What can hang from each mark
P: K L M
J: D G
K: E U
L: M
U: H K
G: D J K Q
Q: U
H: U
E: K P
M: L P

Every row comes from one small tree of marks. The marks that hang from a mark follow it in brackets, in alphabetical order. Every link used is in the known rows. Which tree was each row made from?
Known rows
H[U[K[E[P[M[L]]]]]]: [-0.34 -0.15 -0.44  0.40 -0.28  0.21 -0.31  0.16 -0.14 -0.16  0.23 -0.07
 -0.10 -0.01 -0.01  0.24 -0.28  0.29 -0.27  0.59 -0.06 -0.26 -0.18 -0.40
 -0.34  0.01 -0.28  0.11  0.18]
Q[U[H K[E[P]]]]: [-0.57 -0.17  0.00  0.18 -0.07  0.35 -0.20  0.16 -0.08  0.03  0.22 -0.03
  0.01  0.06 -0.17  0.30 -0.14  0.31 -0.38  0.15 -0.17  0.07 -0.17 -0.13
 -0.13 -0.05  0.08  0.13 -0.17]
G[D]: [-0.03  0.12  0.06 -0.01  0.01  0.04  0.08 -0.10  0.01  0.10  0.02 -0.01
  0.00  0.15  0.01 -0.03 -0.20  0.07 -0.15 -0.23  0.15 -0.05 -0.04 -0.16
 -0.09 -0.10  0.05  0.06  0.02]
L[M[P[K[E U]]]]: [-0.14 -0.26 -0.20  0.25 -0.32 -0.17 -0.14 -0.07  0.02 -0.15 -0.38  0.14
  0.06 -0.18  0.12 -0.14  0.00 -0.12 -0.12  0.07  0.33  0.06 -0.18  0.04
 -0.30  0.00  0.15 -0.05 -0.35]
U[H K[E]]: [-0.57 -0.07 -0.07 -0.05 -0.10  0.17  0.00  0.07  0.08  0.05 -0.01 -0.01
  0.02  0.09  0.13  0.14 -0.19  0.05 -0.26  0.20 -0.10 -0.02 -0.16  0.00
  0.00 -0.10  0.21  0.08 -0.11]
U[H K[E[P[L M]]]]: [-0.57 -0.13 -0.15 -0.07 -0.16  0.02 -0.29  0.33 -0.02 -0.05  0.27 -0.01
 -0.07  0.00 -0.06  0.25 -0.22  0.17 -0.57  0.53 -0.22 -0.13 -0.14 -0.31
 -0.04 -0.24 -0.21 -0.12 -0.36]
E[K]: [-0.15 -0.10  0.15 -0.14 -0.04  0.03 -0.22  0.04 -0.08 -0.12 -0.05 -0.02
 -0.02  0.04  0.01 -0.03  0.00  0.17 -0.10  0.00 -0.10 -0.10  0.01 -0.07
  0.05  0.16  0.09  0.04  0.09]
K[E[P] U[H]]: [-0.32 -0.26 -0.33  0.00 -0.19  0.19 -0.12 -0.11  0.05 -0.06  0.13 -0.16
  0.03  0.11 -0.04  0.41 -0.27  0.29 -0.29  0.04  0.12  0.04 -0.29  0.09
 -0.32  0.12 -0.03  0.13 -0.44]
P[K[E] M]: [-0.11  0.02 -0.18 -0.10 -0.29 -0.11 -0.22  0.11 -0.02 -0.06 -0.12  0.01
 -0.09 -0.25 -0.06 -0.05 -0.06  0.01 -0.19  0.28 -0.06 -0.16 -0.11 -0.30
 -0.31 -0.13 -0.10  0.17 -0.14]
Q[U]: [ 0.06 -0.05  0.06  0.09  0.03  0.07 -0.04  0.05 -0.09  0.04 -0.05  0.01
  0.03 -0.12 -0.23  0.07  0.08  0.09 -0.05 -0.06 -0.06  0.05  0.01 -0.09
 -0.15 -0.03  0.07 -0.02  0.03]
E[P]: [-0.06 -0.07  0.03  0.16 -0.01  0.11 -0.16  0.04 -0.04 -0.06  0.30 -0.03
 -0.04  0.09 -0.08  0.07 -0.03  0.15 -0.07  0.02  0.00  0.00  0.00 -0.03
  0.02  0.09 -0.19  0.06 -0.09]
P[L[M]]: [ 0.01 -0.09  0.21  0.00  0.05 -0.28  0.01  0.11  0.17  0.00 -0.09  0.04
  0.01 -0.11  0.06 -0.05 -0.02 -0.07 -0.14  0.23  0.01 -0.06  0.11  0.04
  0.17 -0.14 -0.03 -0.35 -0.23]
U[H K[E[P]]]: [-0.62 -0.10 -0.04  0.08 -0.10  0.26 -0.14  0.11  0.01 -0.03  0.29 -0.02
 -0.03  0.18  0.05  0.20 -0.23  0.21 -0.34  0.21 -0.11  0.01 -0.18 -0.03
  0.00  0.00  0.04  0.14 -0.21]
J[D G]: [ 0.09  0.00  0.23 -0.13 -0.14 -0.24  0.18  0.13 -0.05  0.05 -0.04  0.24
  0.17  0.10  0.05  0.02 -0.12  0.22  0.01 -0.15 -0.08 -0.15 -0.04  0.05
 -0.27 -0.10 -0.24  0.28  0.08]
M[L P[K[E U]]]: [ 0.01 -0.29 -0.27  0.29 -0.27  0.09  0.00  0.10 -0.12 -0.26 -0.07  0.10
  0.02 -0.11  0.00 -0.03 -0.08  0.05 -0.16  0.20  0.29 -0.01 -0.40 -0.48
 -0.38  0.11  0.22  0.09 -0.04]
U[H K]: [-0.46  0.02  0.05  0.00 -0.09  0.01  0.02 -0.01 -0.11  0.20  0.11 -0.01
  0.15  0.15  0.06  0.21 -0.02  0.00 -0.14  0.17 -0.09  0.04 -0.11  0.00
  0.20 -0.10  0.19 -0.14 -0.07]
H[U]: [ 0.05 -0.04 -0.18  0.08 -0.19  0.04 -0.14 -0.21 -0.03  0.10 -0.13 -0.19
  0.05  0.02  0.03  0.13 -0.02 -0.01  0.02  0.11 -0.06 -0.19  0.02  0.02
 -0.16  0.06 -0.05 -0.09  0.04]
P[K L[M]]: [ 0.03 -0.07  0.36  0.03 -0.10 -0.35 -0.06  0.09  0.14  0.05  0.00  0.03
  0.09 -0.20  0.02 -0.11  0.11 -0.14 -0.21  0.34 -0.03 -0.11  0.08 -0.19
  0.19 -0.20  0.02 -0.35 -0.27]
M[L P]: [ 0.06 -0.09 -0.03  0.36  0.00  0.03  0.07  0.20 -0.30 -0.09  0.02  0.18
 -0.02  0.13  0.01 -0.04  0.00  0.04  0.03  0.13  0.20  0.03 -0.22 -0.36
  0.01  0.15  0.12 -0.05  0.07]
K[E[P[L[M]]]]: [-0.13 -0.23  0.10  0.08  0.03 -0.03 -0.16  0.21  0.29 -0.22  0.08  0.00
 -0.20 -0.10  0.05 -0.04 -0.19  0.15 -0.35  0.29  0.00 -0.10  0.06  0.03
 -0.07 -0.06 -0.20 -0.04 -0.39]
P[K[E]]: [-0.08 -0.06  0.02 -0.05 -0.17  0.08 -0.09  0.04  0.13 -0.11 -0.02 -0.04
 -0.08 -0.17  0.02 -0.13 -0.05 -0.01 -0.17  0.13 -0.06 -0.13 -0.08 -0.22
 -0.20 -0.04  0.08  0.22 -0.08]
G[D J]: [-0.02  0.14  0.03 -0.10 -0.05  0.00 -0.15  0.02  0.00  0.07  0.10 -0.21
 -0.05  0.20 -0.06 -0.11 -0.34  0.01 -0.07 -0.25  0.20 -0.02 -0.10 -0.34
 -0.11 -0.17  0.20  0.08  0.14]
G[D J K[E[P]]]: [-0.27 -0.02 -0.05  0.09  0.01  0.33 -0.32  0.16  0.26 -0.03  0.11 -0.31
 -0.23  0.33 -0.12 -0.03 -0.62  0.34 -0.33 -0.21  0.20 -0.18 -0.05 -0.42
 -0.17 -0.03 -0.07  0.31 -0.01]
L[M[P]]: [-0.08 -0.05  0.04  0.30 -0.03 -0.25 -0.03  0.04 -0.16  0.01 -0.28  0.20
  0.00  0.04  0.13 -0.14  0.07 -0.12  0.05  0.02  0.25  0.08  0.00  0.17
  0.08  0.04  0.09 -0.18 -0.22]
M[P[K[E U[H]]]]: [-0.25 -0.23 -0.26  0.04 -0.38 -0.01 -0.11 -0.11 -0.11  0.02 -0.22 -0.01
  0.13  0.01  0.02  0.13 -0.05 -0.03 -0.24  0.08  0.20  0.03 -0.37 -0.16
 -0.32  0.04  0.28  0.01 -0.44]
J[D G[Q]]: [ 0.17 -0.02  0.20 -0.21 -0.15 -0.25  0.21  0.21 -0.26 -0.07 -0.12  0.20
  0.26  0.20  0.04 -0.07 -0.28  0.29 -0.01 -0.17 -0.16 -0.24 -0.12 -0.02
 -0.20 -0.16 -0.01  0.30  0.25]
G[J[D] K[E] Q[U]]: [ 0.06 -0.05 -0.01 -0.15 -0.14  0.21 -0.18  0.46 -0.02 -0.06 -0.40 -0.26
 -0.04  0.18 -0.25 -0.12 -0.47  0.33 -0.22 -0.15 -0.12 -0.31 -0.20 -0.49
 -0.27 -0.20  0.23  0.38  0.29]

Which tree is each row?
[-0.32 -0.23 -0.16  0.16 -0.39 -0.23 -0.09 -0.13 -0.07  0.06 -0.37  0.07
  0.12 -0.03  0.12  0.12 -0.06 -0.05 -0.19  0.12  0.34  0.06 -0.29  0.06
 -0.21  0.03  0.30 -0.13 -0.58] -> L[M[P[K[E U[H]]]]]
[-0.18 -0.25  0.39  0.02  0.04 -0.16 -0.39  0.18  0.04 -0.19  0.15 -0.02
 -0.08  0.04  0.00 -0.01 -0.05  0.25 -0.31  0.26 -0.10 -0.13  0.12 -0.04
  0.24  0.12 -0.12 -0.25 -0.27] -> E[K P[L[M]]]
[-0.49 -0.25  0.11  0.09 -0.01  0.27 -0.22  0.31  0.06 -0.03  0.29 -0.04
 -0.03 -0.02 -0.20  0.26 -0.12  0.26 -0.56  0.31 -0.28 -0.02 -0.12 -0.33
 -0.07 -0.17  0.05 -0.10 -0.26] -> Q[U[H K[E[P[L]]]]]
[-0.03 -0.15  0.00  0.30 -0.17  0.11 -0.01  0.24 -0.16 -0.20 -0.01  0.16
 -0.09 -0.04  0.02 -0.16 -0.05  0.03 -0.15  0.27  0.15 -0.09 -0.30 -0.58
 -0.21  0.08  0.19  0.17  0.01] -> M[L P[K[E]]]
[-0.19 -0.15 -0.38 -0.01 -0.43 -0.10  0.01  0.04 -0.16  0.03 -0.01 -0.09
  0.13 -0.14 -0.11  0.42 -0.21  0.21 -0.28  0.43  0.18 -0.14 -0.46 -0.50
 -0.40 -0.03  0.08  0.03 -0.28] -> P[K[E U[H]] M[L]]
[ 0.06 -0.17 -0.26  0.27 -0.32 -0.10 -0.18  0.09 -0.32 -0.08  0.42 -0.04
  0.15 -0.11 -0.25  0.29 -0.03  0.26 -0.17  0.35  0.20 -0.05 -0.32 -0.58
 -0.23  0.04 -0.25 -0.06 -0.10] -> E[P[K[U] M[L]]]
[-0.20 -0.18 -0.05  0.07 -0.33  0.00 -0.17 -0.18 -0.16  0.16  0.37 -0.17
  0.26  0.10 -0.14  0.39  0.02  0.15 -0.23  0.09  0.08  0.02 -0.25 -0.16
 -0.05  0.07  0.02 -0.11 -0.43] -> E[P[K[U[H]]]]
[-0.16 -0.14  0.04  0.14 -0.07  0.02 -0.36  0.27 -0.37 -0.21  0.32  0.03
 -0.08  0.09 -0.18  0.20 -0.11  0.48 -0.19  0.34 -0.01 -0.18 -0.18 -0.49
 -0.06  0.24 -0.22  0.06  0.06] -> E[K P[M[L]]]
[-0.16 -0.18 -0.15 -0.09 -0.40 -0.27 -0.33  0.03 -0.21  0.13  0.33 -0.16
  0.23 -0.05 -0.27  0.44  0.03  0.13 -0.45  0.41 -0.03 -0.09 -0.26 -0.44
 -0.09 -0.14 -0.24 -0.37 -0.58] -> E[P[K[U[H]] L M]]
[-0.56 -0.19  0.06 -0.02 -0.04  0.20 -0.19  0.26  0.14 -0.07  0.34 -0.05
 -0.06  0.10  0.02  0.18 -0.22  0.15 -0.52  0.39 -0.22 -0.08 -0.12 -0.23
  0.07 -0.14 -0.01 -0.09 -0.30] -> U[H K[E[P[L]]]]
[ 0.04 -0.20 -0.19  0.00 -0.33 -0.22 -0.39  0.09 -0.09 -0.08  0.31 -0.09
  0.13 -0.23 -0.25  0.19  0.06  0.06 -0.36  0.35 -0.03 -0.10 -0.13 -0.46
 -0.18 -0.18 -0.35 -0.29 -0.34] -> E[P[K[U] L M]]
[-0.40 -0.18 -0.27  0.26 -0.21  0.36 -0.34 -0.04  0.09 -0.14  0.15 -0.14
 -0.09  0.05  0.08  0.08 -0.20  0.13 -0.25  0.28 -0.18 -0.18 -0.01 -0.02
 -0.24  0.02 -0.15  0.12  0.09] -> H[U[K[E[P]]]]
[-0.18 -0.27 -0.23  0.21 -0.33  0.06  0.04  0.03 -0.21 -0.03 -0.06  0.02
  0.13  0.05  0.00  0.23 -0.12  0.12 -0.24  0.24  0.28 -0.02 -0.52 -0.49
 -0.30  0.13  0.33  0.02 -0.29] -> M[L P[K[E U[H]]]]
[ 0.05  0.08  0.07  0.04  0.04  0.12 -0.17  0.23 -0.17  0.12 -0.24 -0.31
  0.07  0.30 -0.30 -0.07 -0.51  0.29 -0.19 -0.37  0.09 -0.17 -0.07 -0.54
 -0.04 -0.21  0.40  0.02  0.33] -> G[D J K Q[U]]
[-0.53 -0.18 -0.09  0.04 -0.13  0.08 -0.35  0.40 -0.11  0.04  0.18  0.00
 -0.04 -0.12 -0.29  0.34 -0.14  0.28 -0.60  0.45 -0.27 -0.07 -0.15 -0.42
 -0.18 -0.25 -0.15 -0.12 -0.31] -> Q[U[H K[E[P[L M]]]]]
[-0.14 -0.21 -0.35  0.10 -0.06  0.32 -0.08  0.01  0.07 -0.16 -0.10 -0.19
  0.02  0.32 -0.09  0.09 -0.65  0.48 -0.43 -0.30  0.18 -0.21 -0.15 -0.20
 -0.25 -0.02  0.03  0.24 -0.03] -> G[D K[E[P] U] Q]
[ 0.04 -0.16 -0.04 -0.03 -0.20 -0.20  0.17  0.03  0.13  0.13 -0.23  0.13
  0.30  0.14 -0.03  0.25 -0.22  0.37 -0.08 -0.26  0.05 -0.15 -0.03  0.07
 -0.30 -0.04 -0.32  0.14  0.01] -> J[D G[K[U]]]
[-0.32 -0.25 -0.22  0.07 -0.24 -0.04 -0.29  0.05 -0.44 -0.05  0.27 -0.11
  0.12  0.18 -0.20  0.59 -0.20  0.55 -0.29  0.29  0.13 -0.10 -0.39 -0.39
 -0.15  0.26 -0.10 -0.11 -0.23] -> E[K[U[H]] P[M[L]]]
[ 0.10 -0.14 -0.23 -0.15 -0.33 -0.35 -0.22  0.07 -0.04 -0.02  0.03 -0.07
  0.17 -0.32 -0.16  0.12  0.10 -0.09 -0.29  0.32 -0.02 -0.10 -0.11 -0.44
 -0.18 -0.25 -0.17 -0.35 -0.23] -> P[K[U] L M]
[-0.10 -0.11 -0.05  0.12 -0.22  0.05 -0.17  0.12 -0.07 -0.13 -0.19  0.12
 -0.09 -0.06  0.05 -0.25  0.03 -0.10 -0.15  0.09  0.05 -0.07 -0.13 -0.28
 -0.21  0.01  0.14  0.15 -0.14] -> M[P[K[E]]]
[-0.30 -0.21 -0.07 -0.20 -0.19 -0.01 -0.17 -0.17 -0.14  0.05 -0.09 -0.15
  0.18  0.13 -0.01  0.36 -0.06  0.23 -0.19 -0.04  0.03 -0.01 -0.19  0.03
 -0.06  0.19  0.22 -0.12 -0.21] -> E[K[U[H]]]
[-0.41 -0.23  0.11  0.18  0.02  0.02 -0.21  0.29  0.27 -0.25  0.20  0.10
 -0.13 -0.11  0.11 -0.09 -0.19  0.06 -0.42  0.40 -0.07 -0.05  0.08  0.01
  0.09 -0.19 -0.12 -0.12 -0.19] -> U[K[E[P[L[M]]]]]
[-0.19 -0.05 -0.29  0.05 -0.11  0.05 -0.28  0.17 -0.02 -0.18  0.06  0.00
 -0.21 -0.07 -0.09  0.08 -0.20  0.23 -0.22  0.20 -0.01 -0.10 -0.08 -0.11
 -0.33 -0.01 -0.33  0.26 -0.22] -> K[E[P[M]]]
[-0.36 -0.28 -0.03 -0.06 -0.18  0.08 -0.32 -0.15 -0.20 -0.02  0.21 -0.17
  0.14  0.22 -0.08  0.43 -0.11  0.38 -0.27 -0.01  0.02  0.01 -0.22  0.01
 -0.05  0.27  0.04 -0.09 -0.32] -> E[K[U[H]] P]
[-0.29 -0.19 -0.22 -0.14 -0.15 -0.03  0.25 -0.05  0.00  0.08 -0.43 -0.05
  0.27  0.36  0.06  0.33 -0.81  0.56 -0.40 -0.35  0.13 -0.24 -0.19  0.01
 -0.37 -0.11  0.24  0.21 -0.11] -> J[G[D K[E U[H]] Q]]
